Known rows, with every way that one mark hangs from another:
[sepil kodib]: [-3.36 -1.78  1.13  2.42 -0.50 -1.53 -0.45 -0.31  0.96 -0.26  3.59  1.03
 -1.48 -2.03 -0.06 -1.09  2.72 -1.10 -0.08 -3.03 -2.74]
[fadi [kodib moge [momod modu] sepil]]: [-4.60 -2.33  0.44  3.13 -0.29 -1.69 -1.32 -0.89  0.65 -3.81  5.16 -0.30
 -2.82 -2.48  1.48 -0.83  3.15 -0.89  0.00 -1.36 -1.37]
[favep [modu [sepil [kodib moge momod]]]]: [-2.72  0.75  1.11  2.27 -0.45 -1.43 -0.38 -0.40  0.99 -3.58  4.85 -0.01
 -2.52 -3.90  0.65 -2.01  4.08 -2.46 -0.64 -1.56 -1.01]
[minavop [dagat [kodib favep moge momod]]]: [-2.35 -1.54  2.14  4.23 -0.46 -1.51  0.56 -0.99  0.85 -1.25  4.63  0.96
 -2.15  1.46  2.00 -1.71  3.52  1.60  1.00 -0.69 -2.80]
[modu [sepil [kodib favep moge momod]]]: [-3.43 -0.79  1.51  3.15 -0.10 -1.71 -0.32 -0.60  0.64 -3.34  5.22 -0.52
 -2.13 -4.27  0.44 -2.34  4.96 -0.64 -0.44 -0.73 -1.04]
[momod [modu [sepil [kodib favep moge]]]]: [-3.85 -0.77  0.46  3.09  0.21 -1.97 -1.12  0.23  0.36 -3.21  5.63 -0.91
 -2.39 -5.85  1.95 -1.13  4.61 -1.52 -0.62 -1.31 -0.25]
[kodib [favep modu] moge momod sepil]: [-4.15 -0.88 -0.02  2.16 -0.20 -1.46  0.21 -0.44  1.08 -5.27  5.63 -0.79
 -1.66 -2.05  1.12 -2.77  5.50 -1.02 -0.64  0.60 -1.54]
[sepil [kodib [favep modu] moge momod]]: [-3.50 -1.11  1.02  2.68 -0.39 -1.44 -0.35 -0.61  1.15 -3.96  5.82 -0.65
 -2.06 -3.11  0.18 -2.34  4.98 -2.40 -0.46 -0.37 -1.59]
[kodib favep moge [sepil modu]]: [-4.78 -1.03 -0.33  1.72 -0.02 -1.80 -0.23 -0.08  0.90 -4.44  5.92 -0.08
 -0.75 -3.33  2.34 -2.32  5.15 -0.59 -0.99 -0.25 -1.78]
[kinon [kodib favep moge sepil]]: [-5.44 -2.14  1.28  0.99  0.34 -2.01  0.21 -0.43  0.88 -4.20  7.26  0.45
 -0.59 -5.15  1.48 -1.98  5.84  0.67 -0.18 -1.27 -1.68]
[momod [modu sepil]]: [-2.91 -0.24 -0.08  2.39 -0.20 -1.30 -0.87  0.30  0.59 -1.66  2.56 -0.25
 -2.45 -0.76  1.85 -0.74  2.12 -0.86 -0.93 -2.24 -1.18]
[sepil [kodib moge momod] modu]: [-2.56 -1.31  1.23  2.86 -0.60 -1.33 -0.80 -0.62  1.28 -2.37  4.60  0.50
 -2.03 -2.25  0.69 -1.93  3.45 -2.49 -0.62 -1.24 -2.17]
[favep [modu [sepil [kodib momod]]]]: [-2.67  1.00  0.67  2.08 -0.52 -0.94 -0.45 -0.45  1.04 -2.85  3.56 -0.82
 -2.49 -1.36 -0.24 -1.87  3.69 -2.24 -0.74 -2.05 -1.06]
[dagat [kodib moge]]: [-1.41 -1.87  1.99  3.17 -0.54 -1.84  0.02 -0.30  0.99 -2.15  4.60  1.85
 -1.42 -1.27  2.09 -1.00  1.59 -0.13  0.38 -2.68 -2.70]
[dagat [kodib sepil]]: [-2.32 -1.57  0.79  2.92 -0.35 -1.54  0.18 -0.33  0.85 -2.34  3.98  0.77
 -1.22  0.24  1.37 -1.00  2.48  1.08  0.30 -2.84 -2.37]
[favep [modu sepil]]: [-3.32  1.35  0.10  0.85 -0.43 -1.19 -0.06  0.12  0.96 -2.79  3.31  0.07
 -1.68 -1.02  1.30 -1.54  2.80 -1.56 -1.12 -2.49 -1.51]
[minavop dagat]: [-4.00 -0.93  0.95  2.15 -0.60 -1.42  0.39 -0.37  0.95  1.93  2.46  2.19
 -1.66  1.36  1.40 -1.10  2.36  0.99  0.27 -2.44 -3.71]
[momod modu]: [-2.87 -1.95  0.11  2.68 -0.40 -1.24 -0.89  0.21  0.93 -0.87  2.56  0.29
 -2.23  0.41  1.40 -0.63  1.73 -1.25 -0.62 -2.01 -2.21]
[sepil [kodib favep moge momod] modu]: [-3.43 -1.46  0.99  3.05 -0.32 -1.37 -0.78 -0.68  1.09 -3.55  5.43 -0.68
 -1.80 -2.63  0.63 -2.42  4.78 -2.15 -0.72 -0.20 -1.73]
[modu [sepil [kodib moge momod]]]: [-2.56 -0.56  1.75  3.00 -0.39 -1.67 -0.34 -0.56  0.80 -2.18  4.27  0.63
 -2.38 -3.89  0.48 -1.96  3.63 -1.04 -0.28 -1.71 -1.55]

Rows:
[-2.95 -2.56  0.56  3.69 -0.25 -1.39 -0.78 -0.29  0.83 -3.20  4.19 -0.82
 -2.63 -0.62  1.45 -1.76  3.53 -1.29 -0.57  0.51 -1.63]  [kodib favep moge [momod modu]]
[-4.22 -1.00  0.27  2.22 -0.23 -1.29 -0.88 -0.29  0.98 -2.39  4.80 -0.79
 -1.12 -1.90  0.56 -1.74  4.27 -1.91 -0.88 -1.75 -1.90]  [sepil [kodib favep] modu]
[-3.10 -2.69  0.88  4.08 -0.18 -1.54 -1.14 -0.34  0.80 -2.90  5.00 -1.06
 -2.81 -2.83  0.77 -1.56  4.29 -1.86 -0.22 -0.08 -1.23]  [sepil [kodib favep moge [momod modu]]]
[-4.11 -1.23  0.68  2.27 -0.15 -1.78 -0.79 -0.27  0.95 -3.10  6.04  0.00
 -1.14 -4.47  1.46 -1.87  4.65 -2.15 -0.75 -1.27 -1.79]  [sepil [kodib favep moge] modu]
[-1.60 -1.15  1.95  3.90 -0.78 -1.00  0.43 -0.98  1.00  0.66  2.46  1.34
 -2.39  4.35  1.13 -1.10  1.78  1.54  0.89 -2.16 -3.36]  [minavop [dagat [kodib momod]]]
[-1.55 -1.78  1.10  3.64 -0.50 -1.15  0.20 -0.74  1.00 -2.81  3.37  0.14
 -1.88  2.13  0.57 -1.51  2.67  0.95  0.37 -1.80 -2.30]  [dagat [kodib momod sepil]]
[-4.77 -0.71  0.43  3.01 -0.09 -1.12 -1.55 -0.88  0.34 -3.92  4.03 -2.46
 -2.94 -0.38  0.82 -1.00  3.24 -0.51 -0.65 -1.46 -0.26]  [fadi [kodib favep [momod [modu sepil]]]]
[-4.19 -0.55  1.20  2.41  0.05 -2.12 -0.30 -0.18  0.48 -2.88  5.73  0.14
 -1.49 -6.11  1.22 -1.90  4.83 -0.59 -0.42 -1.75 -1.13]  [modu [sepil [kodib favep moge]]]
[-3.88 -1.20  1.07  3.39 -0.04 -2.14  0.72 -0.51  0.53 -1.79  5.90  1.29
 -1.32 -1.45  3.01 -1.41  4.59  2.44  1.06 -1.32 -2.47]  [minavop [dagat [kodib favep moge sepil]]]
[-2.99 -0.88  0.46  3.35 -0.04 -1.41 -0.77 -0.09  0.55 -3.97  4.15 -1.31
 -2.84 -1.76  1.89 -1.88  3.99 -0.79 -0.92  0.31 -0.56]  [kodib favep moge [momod [modu sepil]]]
[-1.35 -0.56  0.71  4.35 -0.09 -0.91 -0.73 -0.27  0.51 -4.10  3.49 -2.28
 -2.94  1.89  1.55 -1.17  2.89  0.07 -0.41 -0.97 -0.27]  [dagat [kodib favep [momod [modu sepil]]]]
[-2.23 -2.53  1.12  4.04 -0.49 -1.50 -1.17 -0.34  0.92 -1.77  4.10  0.16
 -3.10 -2.48  0.76 -1.10  2.98 -2.30 -0.12 -1.09 -1.71]  [sepil [kodib moge [momod modu]]]
[-3.14 -1.98  1.01  3.24 -0.01 -2.06  0.28 -0.31  0.68 -4.24  6.21  0.41
 -1.00 -2.70  2.27 -1.65  4.18  1.16  0.34 -1.31 -1.80]  [dagat [kodib favep moge sepil]]
[-5.01 -1.91  0.80  2.35 -0.52 -1.35 -0.59 -1.34  0.85 -2.71  3.94 -0.02
 -1.85 -0.18 -0.21 -1.41  2.98  0.24  0.10 -2.32 -2.28]  [fadi [kodib momod sepil]]
[-3.71 -2.46 -0.18  3.53 -0.05 -1.56 -0.52 -0.21  0.73 -4.15  4.86 -1.10
 -2.45 -1.71  1.64 -1.91  4.81 -0.44 -0.48  0.90 -1.23]  [kodib favep moge [momod modu] sepil]
[-3.20 -2.03  0.82  2.65 -0.42 -1.65  0.23 -0.56  1.04 -2.72  4.09  1.05
 -1.78 -1.59  0.92 -2.23  3.75  0.08 -0.14 -0.52 -2.56]  [kodib moge momod sepil]
[-3.91 -2.45  2.29  1.88 -0.05 -1.41  0.01 -0.93  1.19 -3.60  5.98  0.10
 -1.42 -2.26  0.47 -2.27  4.72 -0.06 -0.26 -0.67 -1.97]  [kinon [kodib favep moge momod]]
[-4.01 -1.22 -0.07  2.44 -0.17 -1.41 -0.19 -0.53  1.07 -4.88  5.33 -0.76
 -1.42 -1.50  1.56 -2.85  5.27 -0.67 -0.96  0.80 -1.77]  [kodib favep moge momod [sepil modu]]
[-0.41 -0.65  1.37  4.28 -0.32 -1.36 -0.70 -0.15  0.62 -3.65  3.83 -0.33
 -3.21 -0.28  2.42 -0.86  1.94 -0.59 -0.07 -1.43 -0.68]  [dagat [kodib moge [momod [modu sepil]]]]
[-5.82 -0.65 -0.13  1.21 -0.35 -1.46 -1.05 -0.81  0.89 -3.28  4.84 -0.05
 -1.10 -1.58  1.31 -1.05  3.08 -0.84 -0.63 -3.01 -1.98]  [fadi [kodib [sepil modu]]]
[-6.00 -0.76 -0.02  1.73 -0.29 -1.16 -0.60 -1.19  0.88 -5.15  5.46 -1.96
 -1.78 -0.55  0.02 -1.93  4.77 -0.70 -0.34 -1.16 -1.30]  [fadi [kodib [favep modu] momod sepil]]
[-2.04 -2.40  0.81  3.47 -0.55 -1.33 -0.78 -0.21  1.02 -2.12  3.32  0.36
 -2.88 -0.27  1.44 -1.28  2.23 -1.64 -0.48 -0.49 -2.10]  [kodib moge [momod modu]]
[-4.85 -0.68 -0.32  1.32 -0.06 -1.89  0.20 -0.03  0.94 -4.85  6.20 -0.08
 -1.02 -3.87  1.92 -2.24  5.32 -1.01 -0.68 -0.40 -1.67]  [kodib [favep modu] moge sepil]
[-4.97 -2.35  1.75  2.69 -0.41 -1.70 -0.68 -1.41  0.82 -3.61  5.55 -0.17
 -1.80 -2.03  0.55 -1.82  3.43 -0.48 -0.01 -1.15 -2.14]  [fadi [kodib favep moge momod]]
[-3.48 -0.51  1.09  3.01 -0.18 -1.23 -0.39 -0.62  0.66 -2.55  3.92 -1.29
 -2.13 -1.66 -0.45 -2.22  4.64 -0.34 -0.58 -1.23 -1.10]  [modu [sepil [kodib favep momod]]]
